What can hang from each mark
N: D T
P: A X
L: A U
T: C N
Z: C E
A: L
D: N V
W: A X
R: X
H: E
U: E L
E: H U Z
G: V
S: Z
X: P R V

Known rows, with every way that one mark hangs from another
A{L{U{E{H Z{C}}}}}: [-19  13  29   0   9 -33 -19 -22 -37  33  29 -11  -3   3 -14  26   9  12
 -52  28  -1 -26 -41   3 -36   6  34 -14 -20  -7   2 -32 -12 -15 -32 -61
 -17 -48]
H{E{U{L{A}} Z{C}}}: [  4  26  20 -34  19  -7 -13 -45 -43  24  35 -33 -16  -1  -4  65 -16  -4
 -73  10 -15 -25 -27 -47 -48  15  37   7 -22  25 -12 -38  25 -16   0 -85
  13 -28]
A{L{U{E{Z}}}}: [-22  10  23  12  10 -27 -17 -21 -17  40  22   0  -6 -14  -8   8  24  23
 -41  24   3 -15 -25  16 -30   9  10 -21 -13   1   4 -20   1  -3 -28 -41
 -16 -45]
L{A U{E{H Z{C}}}}: [  1  13  45 -21   2 -17 -17 -27 -39  21  34  -3 -14  -3 -25  38   4   7
 -72  -8  -7 -29 -47 -17 -42  15  28 -16 -32   2  -2 -44  18 -25 -16 -85
  -3 -40]
A{L}: [-13   1   1  14   8 -15  -7 -13   0  24  -1   5   6  -2   9 -19  33  10
  -3  17   4  -2   1  14   2   1  12 -10   3 -11   2   7 -10   4 -10  10
 -15 -18]
P{X{R}}: [ 14 -26 -10  -5   2   2 -10  14   0  11 -16   2   5  -5  20 -19  21   7
  40 -19 -25 -41  -3  -6  10   6  15  -7  -8 -41 -26  -3   3   4  18  -1
   3  22]
W{X{P{A{L}} R V}}: [ 21 -75 -20   0  11 -30  -9  -3  11  39 -19  22  33 -26  40 -59  69  13
  69 -38 -47 -56  12  -3  23   7  33 -38   1 -70 -27  33  -4   0   6  16
 -12  14]
R{X{P{A{L{U{E}}}} V}}: [  2 -68  -6  -7   9 -57 -16 -23   6  38  -6  25  25 -36  30 -38  47  25
  34 -19 -38 -31  -2  -1   0  -3  13 -41  -2 -49 -13  18  -5  -9   1   1
 -11 -18]
X{P{A{L{U{E}}}} R V}: [  4 -74  -9   7  13 -50 -18  -6   8  47  -7  15  26 -34  30 -35  66  37
  42 -21 -38 -50   7   0  -4   4  19 -49  -6 -49 -19  17  -7 -13 -16 -13
 -22 -17]
R{X{P{A{L{U}}} V}}: [  6 -69 -12  -9  10 -52 -13 -21   7  34 -15  27  29 -33  35 -50  58  17
  44 -20 -38 -24   7   5   9  -5   9 -40   5 -57 -14  29  -9  -7   3  14
 -13  -9]
E{H U Z{C}}: [  10   10   21  -48    6  -11   -6  -20  -73   -3   28  -38    0   27
   -9   69  -35  -29  -60   15   -7  -42  -53  -38  -40   -2   61   16
  -26  -21    4  -47   -7  -39  -17 -100  -10  -14]
D{N{T}}: [-14   8 -20   3   4   5 -14  22  19  24  -2  15 -18  16  29  40 -26 -23
 -32   4  -2   8  13 -41   6  14 -10 -39 -10  23  47  22 -21  11  -1  22
  -5 -11]
A{L{U{E}}}: [-25   5  19  18   9 -26 -18 -28  -7  45  21   7 -11 -13  -2  -7  24  28
 -33  21   3  -6 -17  22 -25   9   6 -26 -10  -3   3 -13  -7  -1 -24 -22
 -17 -39]
L{A}: [  8  -1  10  -4   2   5  -3 -14   3   8  -3  12  -1  -6   3 -17  33   3
 -11 -21   0   0   5  -7   6  10   4 -10  -5  -2  -3   4  18  -1  12   1
  -1  -5]
E{U Z{C}}: [  4  11  13 -29  13  -5  -1 -11 -55 -10  16 -41   0   8  -5  52 -19 -14
 -49  11  -6 -31 -32 -30 -31   8  40  12 -16   5   0 -28   1 -21 -10 -76
  -7 -20]
R{X{P}}: [ 19 -35 -11 -11   2 -21   3  -7   1  11 -22  15  25 -17  35 -21  30   1
  33 -10 -29 -20  -1  -9  11  -8   6  -6   5 -47 -20  12   5   1  22  14
  -1   2]
S{Z{C}}: [ -4  20   9  -7   2   2   4  14 -35 -38  -6 -40  10  20 -13  36 -13 -21
 -19  -1 -12 -10  -5 -21  -3  -7  37  21  -2  19  -5  -1  -8   0   2 -37
   4 -18]
A{L{U{E{H Z}}}}: [-19  10  26   2   7 -30 -20 -26 -26  43  29   2  -6  -5 -10  17  15  15
 -47  26   2 -21 -36  13 -35   4  22 -19 -18 -12   6 -29  -3 -12 -32 -53
 -18 -42]
S{Z{C E{H U}}}: [ -7  31  19 -38   7  -1   2 -23 -76 -24   6 -57   8  35  -9  60 -34 -37
 -52   6 -20 -28 -31 -42 -28 -16  68  26 -17   0   0 -26   2 -23 -11 -91
  -2  -8]
S{Z{C E}}: [ -9  33  13 -17   7   2   8   2 -51 -39 -11 -53  16  25 -15  45 -18 -28
 -30   1 -20 -18 -13 -34 -10 -13  47  26  -6  24  -5  -8   7  -3  -5 -58
   7 -13]
N{D{V} T}: [-26  -5 -33  -4 -19 -12   0  45  13  32  -8   7 -13  15  28  41   9 -20
 -40  11   6  30  35 -30  13  -3 -21 -55 -16  31  54  31 -23   9  -6  21
  -7  16]
D{N{T} V}: [-15   4 -37  -7  -6  -3   1  37  23  25  -3  16 -18  20  37  35  -4 -18
 -28   1  -3  25  37 -39  17   7 -19 -61 -15  25  55  39 -29   7  -2  19
  -3  12]
G{V}: [  6 -11  -3 -15  -7  -5  15  22  16 -10  -5  -2   2   3  12 -14  15   7
  13 -10  -6   6  14  -1   9   4 -17  -6  -2 -10   0  12 -23 -12   0  -2
   8  18]
T{C N{D}}: [-32  -8 -22  19   3 -14 -28  47   7  23   3  11 -16  34  10  51 -23 -14
 -53  16   4   4   3 -26 -12   2  -7 -25  -8  44  44  24 -37  10 -12  10
  -5 -14]
D{N V}: [ -3   1 -33  -7  -4  -3  12  25  14  12  -3  11 -13  12  30   9   7  -7
  -7 -12  -6  21  37 -20  20  -1 -15 -51  -8  11  38  39 -27  -3  -3   7
   0  24]
W{A{L{U}} X{V}}: [ -5 -52   4   0  15 -30 -19 -39   5  52  12  28  14 -27  16 -63  57  15
  23 -27 -29 -27  -2  27   8  12  29 -47   1 -45  -2  36  -2   3 -16  18
  -8  -6]
R{X}: [ 10 -20  -7 -11  -1 -11   0  -3  -2   3 -15   9  12  -6  20 -17   6   0
  22  -1 -18 -12  -4  -6   9  -9  -2  -3   0 -28 -12   6  -1   4  21  11
   5   6]
L{A U{E{Z}}}: [ -2  10  37  -7   5 -12 -15 -24 -17  28  26   9 -17 -21 -18  17  20  19
 -60 -12  -2 -15 -29  -3 -34  19   2 -24 -24  13   0 -29  33 -10 -11 -62
  -2 -38]
L{A U}: [ -2   3  23  -2   3  -1 -12 -31  -4  28  10  17 -16 -16  -3 -20  38  14
 -33 -17   0   6  -4  13 -15  16  -9 -27 -10  -4  -4  -2  16  -5  -3 -18
  -5 -16]
U{E L}: [-14  -1  16   9   6  -7 -13 -18  -6  29  25   3 -30 -13  -3  26 -11  28
 -42  11  -3  -1 -17 -17 -35  20   8  -3 -23  20  -4 -23   1  -1  -2 -33
   6 -28]
R{X{P{A{L}} V}}: [ 11 -71 -18 -10  10 -49  -8 -13  11  23 -22  24  37 -27  37 -48  55  11
  56 -22 -37 -27  12  -5  20  -8  15 -31   7 -56 -14  33  -8  -5  11  24
 -10  -3]
L{A U{E{Z{C}}}}: [ -2  13  40  -9   7 -13 -14 -20 -27  17  26  -4 -14 -14 -22  27  14  16
 -65 -10  -5 -21 -34 -12 -36  21  15 -19 -26  18  -4 -32  23 -13 -11 -70
  -1 -44]
P{A{L} X}: [ -3 -30  -8  -5  19 -21 -31 -27   9  32  -5  17  12 -18  20 -45  64   9
  29 -19 -29 -40  -3   8  14  14  44 -13   4 -50 -21  14   0   6  -5  19
 -11  -4]
D{N{T{C}} V}: [-22  -2 -44   5  -3 -11 -13  52  24  20  -2  17 -18  29  31  45 -14 -16
 -42   8  -1  20  31 -47   9  10 -15 -55  -9  39  57  40 -35  10  -1  13
  -2  -1]

Rows
[  3 -67   0  -1  17 -40 -17 -43   8  60   5  33  28 -38  32 -68  81  16
  35 -36 -39 -36   1  24   9  14  37 -51   5 -64 -10  43   5   0 -15  21
 -15  -9] -> W{A{L{U}} X{P V}}
[ -3  19  19 -42  10  -9   0 -39 -72  -4  15 -48   3  34  -4  50 -38 -25
 -53  13 -16 -32 -42 -44 -35  -7  63  16 -23 -13  -1 -36  -6 -34 -16 -83
  -5   0] -> Z{C E{H U}}
[ -7  13  34 -16   0 -22 -15 -13 -42  13  37 -16 -12   4 -28  55 -30   4
 -61  13  -6 -28 -52 -11 -47   5  24  -7 -27   4   1 -48   0 -23 -28 -87
  -2 -35] -> L{U{E{H Z{C}}}}
[ 17 -71 -19 -17   5 -41  -4  -6  11  11 -21  22  33 -26  33 -38  38   6
  57 -30 -40 -26  11 -12  19  -9  10 -26   6 -51 -15  29  -4  -7  16  19
  -2   6] -> R{X{P{A} V}}
[ 11 -41   1  -1  12 -34 -22 -27  -9  57   0  13  23 -21  33 -17  70  23
  16  -2 -40 -65 -19  -1 -15   3  42 -21  -6 -74 -30  -5   2 -12 -20 -26
 -25 -23] -> X{P{A{L{U{E{H}}}}} R}
[ 18 -66 -19   1  -1 -26   6  26   8  11 -23   5  27 -16  28 -20  31  16
  58 -26 -26 -29  20 -13  10  -6  -2 -33  -3 -35 -13  21  -6 -12   8  -2
  -9  13] -> X{P R V}
[ 12  15  19 -34  -2 -12  -2   9 -53 -20  15 -28  14  29 -22  63 -28 -31
 -35  12  -8 -37 -45 -33 -21  -7  50  21 -19  -9  -1 -36  -7 -25 -15 -73
   0 -15] -> E{H Z{C}}
[ 13 -77 -22   4  12 -42 -10   3  13  33 -23  14  37 -25  37 -46  74  24
  64 -24 -38 -46  20  -5  15  -1  22 -38   4 -56 -19  33 -10  -9  -7  10
 -22  -1] -> X{P{A{L}} R V}
[ 11 -55 -15  -6  -1 -14  -8  27   6   6 -17   4   8  -8  15 -27  10  12
  57 -32 -25 -34  10  -8  15   3   6 -27 -12 -32 -15   8  -8  -5  18  -1
   4  29] -> P{X{R V}}
[ -4  10  31 -18   5 -17 -15 -11 -48  13  37 -20 -19  10 -21  76 -33   2
 -70  22 -10 -31 -53 -44 -51  14  48  14 -38  12  -5 -52  -5 -22 -14 -92
   6 -40] -> U{E{H Z{C}} L}
[  3   8  23 -27  20   0  -9 -32 -56  12  19 -28 -19  -1   2  44  10  -2
 -74   6  -7 -20 -29 -38 -41  27  43   6 -27   8  -7 -25   7 -19   0 -82
  -5 -30] -> E{U{L{A}} Z{C}}
[-32 -11 -33  14  -3 -19 -19  57   9  23   3  12 -16  36  15  48 -10 -11
 -51  14   4  14  19 -25  -5  -2 -13 -40 -11  44  50  36 -42   8 -13   8
  -4   1] -> T{C N{D{V}}}
[ 14 -69 -20 -14   9 -21 -23   8  12  14 -15  12  15 -19  19 -42  38  13
  66 -45 -43 -54   9  -9  19   6  26 -27  -5 -50 -25  17  -4  -4   7   7
   1  25] -> P{A X{R V}}
[  5 -59 -14 -16  10 -24 -24  -4  15   8  -4  16  10 -20   8 -37  27   5
  48 -46 -32 -32   8  -5  17   9  26 -25  -2 -33 -12  18  -3  -6   2  12
   2  17] -> P{A X{V}}
[ -2 -38   0   2  19 -26 -39 -27   1  55   2  15   4 -26  23 -40  68  31
  23 -14 -40 -65 -17  11  -6  18  41 -28  -9 -61 -33  -4   2   3 -12 -11
 -14 -14] -> P{A{L{U{E}}} X{R}}
[  2   5  36 -18   4 -10 -18 -26 -32  33  34   6 -24  -4 -14  50   1   8
 -71   2  -6 -24 -44 -38 -45  19  36  -1 -39   4  -3 -45  22 -19  -4 -81
   3 -36] -> U{E{H Z} L{A}}
[-21  -2 -24  -4  -7  -7   5  33   6  31   1  10 -15  22  24  30   7 -14
 -30   2   3  20  28 -13   9  -7 -20 -50 -19  22  46  33 -33   3 -15  17
  -6  21] -> T{N{D{V}}}
[ -7  -2  24   6   8  -3 -15 -29  -3  36  23  13 -31 -18  -1  12  16  30
 -50  -5  -3  -1 -14 -23 -30  28  11 -11 -27  19  -6 -20  16  -2   8 -32
   5 -31] -> U{E L{A}}
[  3  10  39 -21   7 -13 -17 -22 -45  19  35 -10 -20   5 -19  62  -7   5
 -79   5 -10 -31 -50 -49 -47  21  51   6 -42  11  -7 -49  10 -22  -4 -91
   5 -43] -> U{E{H Z{C}} L{A}}
[  7 -75 -15   6  13 -45 -15  -6   9  43 -16  16  30 -31  34 -47  77  29
  53 -22 -38 -43  16   6   5   2  15 -47   1 -57 -20  29 -11 -11 -14   0
 -23  -8] -> X{P{A{L{U}}} R V}
[-21  13  25  10  12 -30 -16 -18 -27  29  22 -11  -3  -6 -12  18  18  20
 -47  26   0 -20 -31   7 -31  11  23 -16 -15   7   0 -22  -8  -6 -28 -49
 -15 -51] -> A{L{U{E{Z{C}}}}}
[  3  22  17 -31  16  -3 -15 -50 -29  37  34 -17 -20 -10   1  53  -9  -1
 -66   7 -10 -17 -21 -35 -46  12  21   1 -19  18  -7 -34  36 -13   0 -75
  12 -21] -> H{E{U{L{A}} Z}}
[ -8  18  21 -25  21   0  -2 -48 -59   8   8 -39 -12  11   5  29  -1  -3
 -64   6 -16 -15 -22 -44 -35  17  49   8 -24  10 -10 -20   5 -18  -3 -68
   0 -13] -> Z{C E{U{L{A}}}}
[   3    8   24  -43   10   -9  -13  -33  -77   14   33  -33  -17   21
   -4   72  -27  -19  -77   23   -8  -32  -52  -42  -54   10   62   16
  -34  -17   -1  -46  -12  -37  -15 -107   -8  -21] -> E{H U{L} Z{C}}
[ 21 -44 -15 -17   8 -26  -7 -19   5  16 -21  20  30 -23  37 -31  48   1
  40 -17 -40 -33  -1 -10  13  -5  19  -6   9 -59 -27  18   8   1  16  19
  -3  -1] -> R{X{P{A}}}
[ -4  17  26 -40  15  -4  -6 -56 -73  14  18 -38 -12  25   1  43 -14 -15
 -73   8 -17 -24 -39 -50 -42   8  66  12 -32 -10  -7 -34  -2 -33  -8 -87
  -3  -9] -> Z{C E{H U{L{A}}}}
[  0  14  21  -9   5 -15  -3  12 -29 -13  21 -27   2   3 -24  59 -30   3
 -39   9  -6 -34 -38 -32 -27   7  29  11 -21  28  -1 -38   9 -10 -10 -65
   5 -34] -> U{E{Z{C}}}
[ -4  -8  13 -28   5  -2 -16 -51 -42  41  31  -3 -30  10  14  27 -17  -4
 -52  14  -2  -6 -28 -16 -43   7  34  -1 -24 -33   4 -28 -15 -30  -8 -58
 -12  -1] -> E{H U{L}}
[ -5 -62  -7   2  13 -50 -16 -21  12  35  -2  21  23 -32  20 -41  64  19
  30 -24 -24 -16  15  11   3   5  15 -45   5 -36  -4  31 -10 -13 -21   6
 -22 -16] -> X{P{A{L{U}}} V}
[  9 -36  -3  -1  15 -21 -16 -37   4  48  -1  27  18 -28  30 -49  72   6
  23 -25 -37 -39  -5  13   5  17  35 -24   5 -62 -26  20   6   4  -7  11
 -13  -6] -> W{X{P{A{L{U}}}}}
[  4 -30  -8   2  16 -27 -13 -28   9  31  -8  16  27 -23  29 -30  74   7
  20 -10 -25 -28   3   4   7   7  33 -10  13 -45 -17  20   5  -1 -13  15
 -20 -19] -> X{P{A{L}}}
[ -9  11  16 -34  10  -2  -7 -56 -54  31  19 -19 -17  14   8  33 -20 -12
 -56  14 -11 -14 -31 -29 -43  -2  40   7 -25 -20   2 -30   7 -28 -15 -72
  -5   5] -> Z{E{H U{L}}}
[ -1  23  17 -30   4  -9   4 -15 -56 -17   4 -39  14  35 -15  44 -32 -27
 -33  11 -17 -29 -35 -41 -19 -11  54  21 -17  -4  -5 -28  -6 -24 -14 -61
   3  -1] -> Z{C E{H}}
[ 17 -41 -15 -13  12  -6 -25  -4   7  19 -15   9  13 -15  24 -35  48   8
  49 -31 -43 -61  -4  -7  14  10  36  -7  -2 -59 -36   6   7   4   7   7
   1  18] -> P{A X{R}}
[ 21 -38  -9  -9  11 -11  -8 -21   8  26  -7  22  22 -23  28 -37  52  -5
  36 -36 -39 -41  -2  -4  14  13  35 -10   6 -56 -26  19  13   4   6  15
  -3   9] -> W{X{P{A}}}
[ -1  22  11 -29  15  -6 -14 -43 -31  33  36 -23 -19  -7   0  62 -26  -2
 -61  18 -10 -18 -23 -32 -49   7  19   6 -16  19  -7 -36  27 -12  -6 -75
  12 -18] -> H{E{U{L} Z}}
[  4  13  27 -24  -1 -20  -7   5 -43  -8  30 -25   3  17 -27  72 -43  -9
 -48  12  -8 -43 -54 -38 -34  -1  47  14 -28   7   2 -52   3 -24 -16 -84
   2 -30] -> U{E{H Z{C}}}
[ -2   9  17 -24  18  -3  -8 -23 -58   6  21 -36 -18   3   1  55 -11  -4
 -67  19  -7 -20 -31 -34 -45  20  41  12 -24   9  -5 -29  -4 -19  -8 -82
  -4 -27] -> E{U{L} Z{C}}
[  4   9  23 -21  -4 -17  -8   0 -30   6  30  -8  -1   8 -23  61 -36  -6
 -40   9  -4 -37 -48 -27 -33  -4  31   7 -25   0   7 -49  15 -21 -16 -74
   1 -23] -> U{E{H Z}}
[  5  27  13 -36  13 -11  -7 -28 -41   7  32 -43  -2   6  -9  72 -39 -14
 -54  15 -13 -33 -31 -40 -40   0  34  12 -12  22  -6 -41  21 -18  -8 -80
  12 -20] -> H{E{U Z{C}}}
